Each row was made from one path, in order. Every step used is in the known rows, and no mark comes twice. Write each row's path.
Known rows:
lorup/rikuze/baraz/giled/sazadit/nagov: -6 -3 -17 30 -5 -56 38 16 21 68 28 -15 -29 28 -13 -5 -25 -14 1 37 4 -11
 53 2 38 -41 -3 53 -2 -4 -26 42 56 8 -7 42
lorup/rikuze/baraz/giled/sazadit: -31 -3 -8 45 -3 -61 30 16 6 77 4 -14 -35 10 -5 -6 -26 -21 2 16 -3 -15 32
 18 32 -55 6 43 11 13 -12 65 39 17 -25 32
zipe/nuve: -30 19 -4 -12 -10 -6 53 3 -16 3 2 -2 -26 -24 8 -31 -8 0 -12 1 15 17 42 2
 13 10 8 28 32 20 -18 27 13 8 -46 8
giled/lizol/zetaz: -42 22 5 10 -9 6 24 12 5 1 -17 -21 -37 -53 -37 0 -10 -23 19 -7 23 14 17
 16 1 -33 -6 14 3 3 7 15 36 16 -33 23
giled/lizol/zetaz/renas/nodot: -23 1 -19 -13 2 -22 34 0 15 7 32 -31 -56 -55 -43 -32 -13 -16 6 -12 26 18
 28 -7 -14 -56 -1 -3 -6 3 44 6 48 25 -17 -19
poge/sazadit/giled: 5 0 4 13 -26 -29 7 -12 -13 16 44 -37 -25 -22 17 -41 -6 -21 -10 -7 -7 -7
 36 17 36 -23 -29 51 24 -8 -12 9 -4 5 -38 29
zipe/sazadit/rikuze/baraz: -38 -1 4 4 -5 -30 43 -8 -15 34 17 -28 -2 -7 -32 -28 -9 8 22 34 17 0 58 0
 38 16 -5 25 -13 0 -2 8 25 25 -34 43
giled/sazadit/rikuze/baraz: -27 21 9 13 23 -34 47 1 0 36 4 -15 -9 11 -24 -25 -11 -8 -1 39 17 5 75 13
 15 -12 -28 38 -10 21 -11 21 28 8 -45 32
nagov/lizol/zetaz: -19 6 4 23 -13 -20 39 13 -12 21 1 -23 -34 -42 -31 -23 -48 -13 53 -6 18
 -2 28 -11 31 -23 8 23 -3 -2 -5 28 31 7 -32 50
lizol/giled/sazadit/nagov/baraz: 20 44 8 4 -10 -32 60 -9 -6 58 0 -2 -45 25 2 -28 -12 -15 -9 30 -4 -13 86
 -17 9 -49 -20 42 12 13 -17 42 34 -4 -15 41
bomigaz/poge: -11 21 0 -26 -6 -25 29 0 -22 31 -9 -29 -23 -35 33 -9 -19 8 12 -8 11 0 23
 3 38 -25 -18 30 6 1 -20 -17 4 -7 -20 18
lizol/giled/sazadit/nagov: 15 35 -8 -6 -16 -16 25 -1 6 22 22 7 -36 21 7 -26 -20 -13 -8 19 10 -11 83
 -2 42 -34 -2 48 6 3 -30 23 62 -8 -13 19
giled/sazadit/rikuze: -29 20 1 -9 14 -14 45 -13 10 8 36 -10 -11 8 -3 -35 -19 -5 -14 16 19 6 64
 8 39 -7 -19 43 3 20 -33 17 40 9 -46 20
nagov/lizol/giled: -3 16 12 20 -14 -13 25 9 -14 38 -14 -5 -29 -24 -9 -25 -56 -15 33 -1 4 -2
 41 13 55 -41 7 31 16 8 -5 36 23 -7 -15 52
laven/rufa/sazadit: -26 2 -4 -53 -11 -14 32 -17 -31 37 16 -14 -29 -12 37 -37 -1 -7 7 -25 10
 -6 78 -3 67 14 -14 18 -10 26 -19 35 57 -10 -38 13
zetaz/laven/rufa: -28 -13 5 -31 -1 -13 14 11 -42 31 16 -29 -29 -22 28 -26 -18 -1 1 -21 3 7
 54 7 18 35 -14 -8 33 30 -32 52 47 -4 -48 39
zipe/sazadit/giled: -34 0 -1 -5 -41 -25 23 -26 -17 19 38 -28 -15 -28 18 -46 -12 -9 4 -19 -8
 -21 49 4 48 -1 8 33 17 -16 1 14 5 20 -34 36
sazadit/nagov/baraz/rikuze: 7 15 3 -12 -30 -29 61 2 15 42 21 -14 -43 -1 6 20 7 0 0 23 8 1 54 -34 8
 -17 -47 19 11 21 -29 30 39 -3 -8 56
nagov/sazadit: -38 15 -16 -15 -27 -32 38 -12 -12 16 19 3 -13 -20 24 -34 -28 8 21 -2 18
 20 55 -11 35 10 7 44 11 -3 -24 27 44 13 -31 13
lizol/nagov/baraz/rikuze: -12 3 10 -26 -24 -13 57 -20 -4 38 5 -15 -79 -21 -2 4 17 5 16 -3 5 -41 48
 -24 -13 -43 -43 18 29 37 -30 50 21 9 -13 47
nagov/sazadit/rikuze/baraz/giled/lizol/zetaz: -53 -8 8 50 -6 -26 27 -10 6 42 -24 -33 -12 -31 -75 -2 -29 -23 46 41 19 8
 39 16 -9 -33 -3 21 13 -35 4 9 55 41 -21 55
lorup/rikuze: -35 -10 -12 -9 -5 -15 32 2 4 33 29 -17 -33 -17 8 -6 -20 -6 3 -4 12 2 27
 20 47 -20 9 30 5 21 -14 35 28 3 -17 38
lizol/giled/sazadit/nagov/baraz/rikuze: 22 31 11 6 -29 -34 50 -9 17 61 5 9 -55 26 4 -4 1 -19 -5 28 -14 -31 78
 -21 12 -63 -31 28 20 19 -31 58 67 -4 -16 47
zetaz/laven/rufa/sazadit/nagov: -8 -17 -6 -64 -6 -8 34 -12 -21 33 50 -22 -18 19 23 -55 -2 18 7 -9 11 -4
 108 -24 48 66 -18 21 8 12 -52 18 85 -21 -31 33
baraz/giled/sazadit/nagov: 9 26 -19 5 -26 -39 32 11 16 19 40 -10 -28 15 17 -10 -23 -4 -15 15 18 4
 56 -19 49 -25 -16 59 16 -10 -51 21 56 7 -13 13
laven/rufa/sazadit/rikuze/baraz: -30 -13 11 -32 19 -18 41 -19 -29 58 5 -33 -14 4 -11 -29 6 -7 17 21 13 -3
 100 9 49 21 -31 8 -28 23 -3 14 47 -7 -34 46
bomigaz/poge/sazadit/rikuze/baraz/giled/lizol: 5 1 28 45 15 -33 15 1 -4 53 -34 -59 0 -22 -39 -13 -20 -18 17 38 -6 10 -7
 34 27 -57 -58 43 17 -24 -22 -31 16 12 -27 29
laven/rufa/sazadit/giled/lizol/zetaz/renas: -37 -13 -3 -31 7 10 5 -40 -17 44 5 -49 -45 -38 -9 -74 1 -53 19 -25 -15
 -40 62 4 33 -29 -16 -4 5 -16 52 18 54 10 -49 13
bomigaz/poge/sazadit/nagov: 41 13 -8 -21 -15 -34 28 -3 -14 20 25 -35 -17 -7 23 -36 -11 12 6 17 8 5
 27 -20 52 -13 -38 60 -3 -24 -51 -38 33 -16 -18 9
zetaz/laven/rufa/sazadit/giled: -33 -29 13 -42 -11 -11 13 -32 -34 48 41 -37 -22 -6 35 -67 -2 -8 3 -34
 -14 -32 100 14 35 38 -13 11 34 11 -17 28 38 -12 -46 52
poge/sazadit/rikuze/baraz: 3 -3 11 25 13 -33 29 6 -14 30 20 -36 -11 -4 -31 -22 -4 -2 10 45 18 18 41
 12 27 -8 -44 42 -6 8 -14 1 20 9 -38 37
rikuze/baraz/giled/sazadit/poge: -1 22 -10 80 -19 -57 27 7 -15 59 9 -32 -39 -3 9 -1 -22 -10 -10 3 12 -5
 43 -2 17 -44 -18 43 12 -9 -1 33 2 11 -40 27
laven/rufa: -20 5 -4 -33 -7 -13 22 5 -39 25 0 -23 -33 -38 35 -7 -15 -18 -5 -17 7 12
 45 8 42 1 -20 0 4 31 -17 42 32 -1 -37 25
baraz/giled: -15 11 -8 7 -28 -30 17 19 -6 26 15 -22 -33 -28 19 21 -24 -3 0 -4 23 11
 21 4 42 -30 -7 29 30 2 -21 27 17 15 -5 28
sazadit/rufa/laven: -15 34 20 -33 -17 -15 32 -29 -13 28 38 -36 0 -7 23 -9 13 0 39 -18 22 4
 85 22 36 20 -50 33 0 1 -32 -12 19 -16 -26 13
zipe/sazadit/rikuze/baraz/giled/lizol: -46 0 16 36 -6 -21 30 -2 8 37 -11 -37 4 -21 -51 -11 -20 -13 16 29 8 8 25
 22 36 -17 -13 27 11 -16 -3 12 35 37 -22 38
giled/lizol/zetaz/laven/rufa: -47 -12 16 -9 5 9 10 8 -26 21 -16 -37 -36 -52 -25 -25 -14 -26 19 -26 1 4
 33 24 -14 7 -8 -21 28 17 -15 43 69 9 -56 40
baraz/rikuze: -24 7 -2 -11 -30 -18 20 13 14 16 20 -4 -39 -26 17 21 -2 0 5 -6 14 -1 31
 -1 38 -19 -25 16 17 25 -27 33 48 3 -26 27
rikuze/baraz/giled/sazadit/rufa: -8 41 3 31 -18 -53 27 2 -20 53 -13 -30 -18 3 7 -6 -7 -23 15 3 10 11 63
 18 25 -31 -45 34 6 5 -6 37 39 4 -27 29

Write each row's path:
-31 3 -18 -41 -25 -14 38 -37 -18 7 22 -1 -45 -18 8 -50 -16 18 33 -6 26
 -21 72 -21 20 2 5 55 18 -1 -39 25 43 16 -18 12 -> lizol/nagov/sazadit
-28 -18 -10 36 -9 -48 23 22 -3 76 3 -29 -39 -15 -10 27 -21 -12 15 18 9
 -1 19 22 32 -46 4 23 14 7 5 43 17 17 0 56 -> lorup/rikuze/baraz/giled
-24 16 21 -19 -13 10 57 -22 16 26 -24 -11 -69 -32 -26 -3 19 -14 13 -7 -1
 -28 29 -2 -24 -52 -53 21 29 38 -25 43 29 8 -20 34 -> giled/lizol/nagov/baraz/rikuze
-10 37 7 29 -17 -57 61 2 -11 62 -1 -16 -42 -1 23 -14 -17 -17 -14 2 -2 -4
 34 -16 12 -56 -23 38 33 15 -23 66 10 22 -30 25 -> nagov/baraz/giled/sazadit
-29 -6 16 -11 13 7 40 -30 14 40 -6 -34 -34 -1 -65 -22 6 0 29 25 31 -26
 73 18 24 -29 -34 51 6 -2 -15 -12 37 13 0 34 -> rufa/sazadit/rikuze/baraz/giled/lizol/nagov
8 -11 9 47 -2 -47 14 10 -11 48 19 -44 -16 -5 -30 1 -16 -6 10 44 15 13 27
 11 36 -32 -40 41 17 -9 -20 10 19 23 -20 42 -> poge/sazadit/rikuze/baraz/giled
-13 3 -14 10 5 -21 28 8 -13 33 9 -25 -39 -36 -24 -50 -52 -12 53 2 14 -12
 17 -37 40 -31 2 15 2 -15 29 34 41 16 -37 20 -> nagov/lizol/zetaz/renas
-29 30 -13 -21 -35 -24 36 -35 -23 14 15 -18 1 -17 24 -38 -18 -3 34 -16
 19 28 76 3 40 26 -26 35 2 -3 -21 21 58 0 -27 30 -> nagov/sazadit/rufa
-13 10 0 31 -17 -51 20 32 -16 53 -12 -26 -33 -24 -1 28 -15 -4 11 15 20
 15 29 9 22 -30 -15 24 17 2 5 29 5 16 -8 40 -> rikuze/baraz/giled
-11 40 26 20 -16 -62 30 -14 -10 73 16 -34 -1 20 10 -11 9 -13 37 0 8 -15
 90 23 22 -18 -53 47 9 -10 -29 17 30 -2 -34 9 -> rikuze/baraz/giled/sazadit/rufa/laven
-46 -18 24 -34 1 10 13 -33 -15 38 13 -37 -11 -19 11 -76 0 -26 -2 -37 -20
 -17 85 35 25 27 -23 13 34 12 -15 21 45 -12 -54 39 -> zetaz/laven/rufa/sazadit/giled/lizol
-39 16 15 -14 -12 0 30 -29 17 17 11 -22 -9 -22 1 -49 6 -25 -2 -20 3 -6
 68 30 40 -13 -19 49 9 -1 7 -8 14 -6 -32 24 -> rufa/sazadit/giled/lizol
21 -12 16 35 5 -54 12 2 -22 68 -3 -60 -13 -11 -15 -7 -19 2 19 41 0 -6 11
 12 40 -49 -49 38 17 -28 -28 -26 6 11 -18 41 -> bomigaz/poge/sazadit/rikuze/baraz/giled
-31 -10 2 27 -17 -42 30 -3 -11 52 16 -37 -8 -9 -31 -4 -20 3 20 32 13 -6
 43 1 49 -7 -4 24 10 -18 -7 20 26 37 -15 50 -> zipe/sazadit/rikuze/baraz/giled
-17 51 -2 -12 -16 -19 39 -19 -12 11 15 -18 -13 -1 24 -37 -5 -17 4 -22 15
 16 71 13 40 -4 -43 39 -3 22 -26 29 52 -7 -47 13 -> giled/sazadit/rufa
2 -6 -7 55 -2 -58 51 16 21 73 16 -16 -19 28 -31 -34 -59 -18 26 33 -5 -14
 47 -6 55 -41 -1 65 -6 -8 -31 52 59 -2 -15 53 -> lorup/rikuze/baraz/giled/sazadit/nagov/lizol
-3 -6 9 -53 -1 -24 69 -23 -31 67 29 -29 -29 24 20 -57 5 11 7 -1 -3 -8
 112 -38 14 50 -32 11 14 24 -36 37 60 -18 -31 55 -> zetaz/laven/rufa/sazadit/nagov/baraz
-5 49 27 -12 -18 -20 20 -42 -13 52 23 -14 -13 21 20 -38 5 -19 31 -15 0
 -31 108 34 39 -26 -34 40 13 2 -34 16 44 -17 -37 4 -> lizol/giled/sazadit/rufa/laven
-23 11 7 14 -5 -9 21 9 -3 28 -38 -27 -50 -33 -40 8 -2 -11 22 8 21 -7 29
 22 -5 -52 -27 37 22 3 -7 18 13 19 -1 24 -> rikuze/baraz/giled/lizol/nagov
-24 11 0 -13 -16 13 18 -6 8 4 -10 -23 -54 -39 -21 1 -11 -11 11 -12 22 -9
 19 18 16 -51 -21 42 36 3 -31 17 25 18 1 14 -> baraz/giled/lizol/nagov
8 32 -7 5 -4 -27 62 6 16 10 27 0 -9 14 -2 -61 -49 -5 11 10 11 10 66 -26
 58 0 -14 70 -11 4 -50 28 59 -14 -36 18 -> giled/sazadit/nagov/lizol
-49 1 6 -15 16 7 48 -40 2 14 -14 -18 -16 -16 -63 -48 -11 0 39 35 24 -2
 78 15 -12 -3 -25 48 1 1 -19 0 44 18 -24 33 -> giled/lizol/nagov/sazadit/rikuze/baraz
-39 -19 6 11 -3 19 22 -32 -30 38 20 -51 -43 -31 -20 -55 -3 -11 16 -42 7
 -16 67 3 8 17 -7 -4 12 -1 -3 17 65 -7 -70 38 -> giled/lizol/zetaz/laven/rufa/sazadit/poge
-15 -8 -11 33 -4 -52 20 21 8 47 4 -43 -60 -53 -63 1 -15 -23 19 11 22 16
 21 -5 -27 -82 -5 -12 2 -15 62 15 37 39 2 -1 -> rikuze/baraz/giled/lizol/zetaz/renas/nodot
-41 -40 21 -18 22 -16 30 -16 -40 65 14 -47 -26 0 -47 -42 2 3 46 17 14
 -26 105 0 2 34 -14 -15 -1 11 -4 20 72 4 -49 74 -> lizol/zetaz/laven/rufa/sazadit/rikuze/baraz
-20 49 18 -24 -11 -30 40 -36 -5 31 41 -23 4 16 27 -42 9 -9 26 -23 10 -10
 99 20 37 10 -46 52 -3 5 -48 9 40 -13 -52 -9 -> giled/sazadit/rufa/laven
-4 0 -28 -36 -4 -39 37 2 2 14 67 -21 -48 -30 10 -35 -17 10 -16 -10 27 22
 49 -23 21 -31 -5 9 0 18 26 13 27 13 -6 -20 -> zetaz/renas/nodot
-52 -13 17 -31 1 6 24 -13 -20 33 0 -29 -32 -27 -24 -55 0 -14 30 -32 4
 -12 65 10 10 22 -4 -6 15 12 -15 34 90 1 -59 27 -> giled/lizol/zetaz/laven/rufa/sazadit
-11 -3 -15 -11 -18 -5 35 -34 -42 43 36 -37 -41 -17 38 -36 -4 -4 -7 -35
 13 -11 78 -11 64 12 -16 19 -14 11 -6 21 31 -16 -45 23 -> laven/rufa/sazadit/poge
-23 -21 10 -11 6 -33 27 -11 -27 74 4 -41 -22 1 -10 -7 -8 -11 14 22 13 -7
 83 9 58 -4 -29 7 -1 8 -9 22 45 6 -17 51 -> laven/rufa/sazadit/rikuze/baraz/giled
2 -12 -3 -26 -12 -11 50 -14 -21 36 20 -27 -32 -10 -21 -55 -32 -13 54 -4
 11 -21 89 -38 67 15 -1 22 -32 -11 -26 23 88 -16 -28 45 -> laven/rufa/sazadit/nagov/lizol/zetaz
-39 4 20 18 13 -13 38 -6 21 48 -11 -31 -4 -1 -48 -6 -5 -8 16 30 25 11 58
 26 40 -18 -32 39 2 -4 -2 -7 35 12 -13 35 -> rufa/sazadit/rikuze/baraz/giled/lizol
7 31 2 -5 -25 -44 71 -4 25 40 21 2 -41 22 11 -10 8 -6 -10 22 -3 -13 68
 -38 9 -28 -46 35 8 24 -47 50 61 -1 -32 34 -> giled/sazadit/nagov/baraz/rikuze
-14 12 -19 4 -22 -10 42 -29 -11 31 49 -25 -35 -7 24 -33 -2 17 -1 -24 31
 -1 69 -14 57 5 -10 47 -8 -1 -5 -2 14 -11 -33 19 -> rufa/sazadit/poge
-24 12 -26 24 -33 -24 36 -31 -20 22 41 -20 -21 -22 26 -35 -29 12 7 -12
 22 14 59 -19 32 10 3 47 7 -16 -14 16 20 6 -38 24 -> nagov/sazadit/poge
35 9 5 7 -35 -41 52 1 10 39 37 -20 -41 7 2 -7 13 -2 -2 25 -4 -1 36 -37
 18 -24 -61 40 13 11 -46 32 52 -1 -24 38 -> poge/sazadit/nagov/baraz/rikuze
-36 0 -2 -17 -15 -10 40 -21 -7 6 44 -25 -5 -13 -10 -37 -17 10 8 11 18 -1
 46 -6 60 18 1 29 1 -2 -26 7 38 24 -33 33 -> zipe/sazadit/rikuze
-39 -10 12 9 -6 1 31 -27 -1 28 -11 -41 -28 -20 -68 -26 -8 -2 27 24 16
 -27 37 15 20 -26 -17 38 14 -14 -15 7 36 39 -9 34 -> zipe/sazadit/rikuze/baraz/giled/lizol/nagov
-13 34 1 6 -15 -21 18 0 -9 33 -1 8 -41 2 14 -27 -21 -17 -7 1 4 -15 60 17
 38 -51 5 39 19 14 -14 45 46 2 -34 13 -> lizol/giled/sazadit
-35 -4 27 -9 -41 1 49 -58 10 36 -2 -30 -54 -34 -25 -49 19 -25 16 -20 -32
 -67 42 0 -8 -45 -35 25 36 5 -10 41 22 26 -31 51 -> zipe/sazadit/giled/lizol/nagov/baraz/rikuze
3 21 -6 18 -11 -26 58 6 9 12 23 -8 -29 0 -33 -53 -47 -14 39 13 14 -8 63
 -34 34 -20 2 53 -17 -12 -37 28 70 -1 -42 33 -> giled/sazadit/nagov/lizol/zetaz
7 -2 -2 -39 -8 -10 55 -13 -13 36 26 -15 -12 3 11 -64 -36 -6 32 -7 7 -5
 93 -29 87 31 -18 39 -26 5 -42 22 76 -28 -25 34 -> laven/rufa/sazadit/nagov/lizol
-37 31 -5 -40 -23 21 41 -59 -9 -11 -7 -19 -20 -27 -15 -58 -4 -10 42 -24
 21 6 74 16 13 4 -37 49 7 2 -33 12 64 2 -22 14 -> giled/lizol/nagov/sazadit/rufa
-55 1 6 15 -28 -11 19 -33 3 11 -1 -24 -19 -50 -26 -42 -19 -36 32 -8 -2
 -8 50 20 -9 -28 7 29 19 -33 10 9 34 26 -40 40 -> nagov/sazadit/giled/lizol/zetaz
28 27 12 35 -18 -28 51 5 9 36 3 -36 -26 -7 -18 -14 -8 -20 -12 23 -1 28
 10 -11 15 -44 -54 55 26 -12 -35 24 28 13 -12 25 -> poge/sazadit/nagov/baraz/giled/lizol
